Known rows, with every step that occurs
e -> j: [-0.55  4.15  1.87 -0.31 -2.42  1.35 -0.55 -0.23  1.10  2.18 -0.88 -0.51
 -0.11  0.54  1.15  0.92  0.52  0.86 -1.24 -0.97 -3.57 -1.95]
e -> y -> g -> j -> t -> n: [ 1.42 -0.42  0.68 -1.72  0.33 -2.89  2.68  0.98 -1.20 -2.64  0.09 -2.31
 -2.42  0.69 -1.75 -1.09 -1.33 -0.17  0.91  0.99  1.94  0.74]
y -> e -> j: [ 0.18  1.92  2.07  0.04  0.03 -0.74 -1.05 -1.91  2.08  2.78  1.05  1.25
  1.34  0.27 -0.08  2.23  0.30  0.53 -0.92 -1.53 -2.79 -2.14]
n -> g -> j -> t -> y -> e: [-0.67 -1.78  0.54  0.54  2.21 -0.02 -0.99 -2.16 -0.86 -1.23  2.23  1.34
  0.92 -2.26  0.08 -0.43 -1.15  0.11  0.68  2.70  3.75  4.79]
j -> t -> n -> e: [ 0.83 -1.31 -2.74  0.16 -0.56 -1.81 -2.89  1.30  0.73 -1.59 -1.93 -2.01
 -1.77  0.43 -0.56 -1.53  0.74  1.99  0.96  0.01  0.41  1.66]
y -> g -> j -> t -> n: [ 1.74 -1.49 -0.52 -0.57 -0.66 -0.92  1.12  1.96 -2.41 -0.43 -0.09 -1.98
 -2.45 -0.74 -0.21 -3.24  0.27 -0.35  0.81 -0.10  2.48  0.82]
t -> y -> g: [ 1.83  2.48 -3.25 -0.85  0.15  1.56  0.67  1.79  0.39  0.82 -1.87 -1.41
 -0.31 -0.91  0.38  0.60  1.10 -1.44  1.82  0.29  1.39 -1.53]
e -> y -> g: [ 1.27  3.32  1.07 -1.93  1.63  0.83  1.69  2.65  2.22  0.60 -1.63 -1.30
  0.49  0.78 -1.05  1.69 -0.30 -0.69  1.51 -1.52 -1.27 -3.58]
y -> e -> j -> t: [ 0.18  0.19  1.74 -0.56 -0.87 -1.13 -1.30 -0.93  0.78  3.35  0.31  0.89
  1.55 -1.05  0.60  0.75 -0.25  0.99 -0.14 -0.93 -1.78  1.49]
n -> e -> j -> g -> y: [-2.50 -1.03  0.41  0.85  0.35  2.17  0.33 -0.36 -0.32 -0.44  0.76  2.70
  1.90  1.72  0.75  1.66  0.87 -1.41 -2.74  1.31 -2.47 -1.82]
g -> y -> e -> j: [-0.87 -1.06  0.95  1.65 -1.20  0.68  0.13 -3.27  1.52  3.08  1.81  1.35
  2.80  1.33  0.46  1.17 -0.38  0.31 -1.58 -1.53 -3.28 -1.75]
y -> g -> j -> t -> n -> e: [ 1.95 -2.30 -1.53 -0.91  0.82 -2.49 -0.15  1.95 -0.82 -3.00  0.99 -0.15
 -2.17  1.25 -1.11 -2.66 -0.16  0.19  0.94  1.12  1.83  0.98]
n -> g: [-2.03  1.95  0.58  0.50  0.16  3.90 -1.59  0.47  0.86  1.39 -1.77  1.11
  0.16 -1.59  1.14 -0.62  0.13  0.95  0.38 -2.20  0.25 -1.54]
e -> j -> t: [-0.56  1.78  1.21 -0.45 -2.45  0.62 -0.70  0.34 -0.89  2.75 -1.43 -1.38
 -0.22 -0.81  1.72 -0.31 -0.29  1.12 -0.55 -0.07 -2.24  1.07]
g -> y -> e -> j -> t -> n: [-0.38 -3.74 -0.29  1.69 -1.74 -2.05  0.61 -3.90 -1.07  1.36  1.09  0.34
  0.76  0.49  0.60 -0.43 -0.58  0.87 -1.13 -2.16 -0.68  1.93]
g -> j: [-0.09  1.81  1.28  1.76 -1.57  1.57 -0.36  0.82  0.64  0.21  0.37 -1.83
 -0.47 -0.15  0.35 -1.36  0.22 -0.07 -1.44  0.10 -1.03 -1.13]
j -> g -> y: [-2.43 -0.71 -0.51  2.04 -0.41  4.15  1.02  0.41 -1.73  0.68 -1.06 -0.33
  1.34 -0.84  1.26  0.15  1.58 -2.08 -1.33 -1.33 -0.02 -2.25]
e -> j -> t -> n: [ 0.06  0.94 -0.09 -0.19 -3.57 -1.76  0.28 -1.09 -1.23  0.74 -1.47 -1.51
 -2.07 -0.10  1.33 -0.41  0.25  1.30 -0.56 -0.67 -1.26  0.80]
g -> j -> t -> n: [ 0.00 -0.62 -0.22  1.31 -2.22 -1.38 -0.62  0.01 -1.58 -1.42 -0.24 -2.46
 -2.72 -0.96  0.33 -2.56 -0.18  0.76 -0.53  0.47  1.64  1.93]

Rows
[ 0.55  0.64 -1.44  1.08 -1.29  0.40 -0.75  0.25 -1.50 -0.98 -0.25 -3.02
 -1.21 -1.64  0.58 -1.21 -0.70 -0.39  0.26  3.61  1.95  4.21] : g -> j -> t -> y
[-2.77 -3.42  1.36  1.05  0.63  1.50 -0.31 -3.59 -1.40  2.60  1.66  3.54
  3.15 -0.95  1.24 -0.60 -1.18  1.45 -0.11 -1.45 -0.17  3.08] : n -> g -> y -> e -> j -> t
[ 2.34  0.39 -1.50 -1.83  2.10 -3.42  0.31  1.68  3.41 -3.32 -0.54 -0.44
 -1.30  2.97 -2.87  1.71  0.07  0.27  1.41 -0.58 -0.48 -3.68] : t -> n -> e -> y -> g
[ 1.08  1.34  1.16 -1.44  2.27 -1.57  0.82  2.49  2.59 -3.25  1.82  0.23
  0.15  2.70 -3.01  0.96 -1.14 -0.55  0.27  2.11 -0.74 -1.62] : n -> e -> y -> g -> j
[ 0.94 -0.84  0.65 -1.80  2.47 -1.80 -0.12  3.23  1.04 -3.02  0.95 -0.26
 -0.03  1.42 -2.25 -0.36 -1.25 -0.11  1.27  2.97  0.12  2.03] : n -> e -> y -> g -> j -> t
[-1.02  0.68  0.38 -1.12 -0.02 -1.24 -0.54  0.09  0.41 -2.57 -0.12  2.47
 -1.72  1.94 -0.16  2.38  2.08 -0.30 -1.92  1.00 -0.98 -3.00] : t -> n -> e -> j -> g
[-2.01  1.55  2.00  0.86 -0.05  3.36 -0.10 -0.30  0.11 -0.51  0.37  0.95
 -0.35 -0.32  0.61 -1.68 -0.29  0.77 -0.47 -0.54  0.68 -0.22] : n -> g -> j
[-2.12 -3.80 -1.70  1.12 -0.91  2.12  0.31 -2.24 -2.38 -0.03 -1.86 -0.23
 -0.50 -1.39  1.54 -2.60 -0.24  1.04  0.65 -2.76  2.25  2.34] : j -> t -> n -> g -> y
[ 0.96  0.35 -2.31  0.82 -0.68 -1.79 -2.18  0.73  2.24 -2.11 -1.10 -0.54
 -1.73  1.89 -1.30  0.11  1.44  1.40  0.19 -0.76 -0.64 -2.00] : t -> n -> e
[-0.99 -1.63  1.94 -1.43 -0.01 -1.93 -0.23 -3.00 -0.54  0.69  0.30  3.91
 -0.17 -0.57  0.62  0.10 -0.56  2.63 -0.02 -2.16  0.80  1.85] : y -> e -> j -> t -> n -> g
[-1.60  1.60  1.11 -0.56  0.80  1.06 -0.70  1.35  0.61 -0.99  0.31  2.63
  0.87  1.09  0.86  2.50  1.92 -0.42 -2.07  1.50 -2.34 -2.40] : n -> e -> j -> g
[ 0.42  1.53 -2.56 -1.00 -0.81 -1.15 -2.47 -0.26 -0.48  0.08 -0.18 -0.51
 -0.17  0.15  0.71  1.13 -0.12  0.92 -0.04  4.07 -1.72  3.20] : n -> e -> j -> t -> y
[-1.66 -5.56 -0.73  2.25  0.80  0.08  0.10 -2.79 -1.25  0.22  0.17  1.89
  1.19 -1.31  0.47 -1.88 -0.39  1.37  0.91 -3.31  2.81  2.64] : j -> t -> n -> g -> y -> e
[ 1.18  1.89  1.01 -0.49 -0.40  1.51  1.62  1.94 -0.01  0.46  0.53 -0.96
 -0.25  0.25 -0.36 -1.32  0.40 -1.58  0.00 -0.14  0.45 -2.13] : y -> g -> j
[ 0.84  2.18 -0.31  0.13 -0.44 -1.65 -0.07 -2.42  1.63  1.66  0.89  0.44
  1.03 -0.02 -0.21  3.87  0.49  0.00 -0.30  1.12 -1.57 -0.90] : t -> y -> e -> j
[ 1.45  0.91  1.47 -1.97  1.04 -0.50  1.74  2.16 -0.68 -0.97  0.48 -1.78
 -0.41 -0.26 -0.92 -1.01 -1.39 -0.89  0.58  1.59  0.79  1.01] : e -> y -> g -> j -> t
[ 0.69  1.45 -2.99  0.68 -1.12  1.08 -1.37  1.06 -1.15  1.12 -2.29 -3.36
 -0.48 -2.21  1.47 -0.02 -0.05  0.09  1.05  1.65  1.28  2.76] : j -> t -> y
[-1.24 -3.03  0.35  2.71  1.90  2.61  0.83 -0.43 -0.19  1.22  0.69  1.41
  3.11 -1.16  0.49  0.91  1.30 -2.17 -1.48 -1.81  0.99 -2.63] : j -> g -> y -> e
[ 1.22  1.85 -1.38 -1.84 -1.12  0.49  1.33  0.61 -2.04  2.23 -1.01 -0.86
 -0.57 -1.03  1.45  0.74 -0.48 -0.81  1.17  2.53  0.39  1.87] : e -> j -> t -> y -> g
[-1.40 -3.90 -0.67  2.05  0.91  0.56  0.01 -3.46  0.77 -0.08  0.53  2.94
  0.94 -0.21 -0.35 -0.75 -0.02  0.83  0.08 -4.00  1.22 -1.16] : t -> n -> g -> y -> e
[-0.43 -2.20 -0.64  3.09  0.55  1.28  0.21 -1.42  1.71  2.18  0.49  0.58
  2.89 -0.24 -0.09 -0.38  0.00 -0.34 -0.44 -2.60 -0.74 -1.14] : g -> y -> e
[ 1.00 -0.25  0.48 -0.46 -0.21  1.32  1.05  2.70 -1.98  1.00 -0.20 -1.88
 -0.34 -1.20  0.14 -3.20 -0.45 -0.89  0.88  0.69  1.30  1.92] : y -> g -> j -> t
[ 2.43 -0.92 -1.95 -2.51  2.00 -3.55  0.13  2.35  1.31 -2.77 -1.11 -1.18
 -1.62  1.77 -2.12  0.41 -0.13  0.59  2.36  0.26  0.75 -0.27] : j -> t -> n -> e -> y -> g
[ 1.31  2.68  2.05 -1.88  1.62 -0.13  2.17  1.46  1.35 -0.66  0.51 -1.34
 -0.06  1.15 -2.08  0.73 -0.87 -0.89  0.05  0.35 -0.37 -2.32] : e -> y -> g -> j
[ 1.79  1.85 -1.38 -0.06  0.02  0.59  2.05  1.21 -0.57 -0.98  0.40 -0.97
 -0.88 -0.73 -0.44  0.02  0.25 -1.92  0.80  2.29  1.89 -0.47] : t -> y -> g -> j
[-0.79  1.45  1.27 -0.12  1.15 -0.32  0.26 -1.67  0.09 -0.05  0.81  2.58
  1.42 -1.06 -0.03  4.98  1.28 -2.12 -1.09  2.28  0.36 -1.88] : t -> y -> e -> j -> g
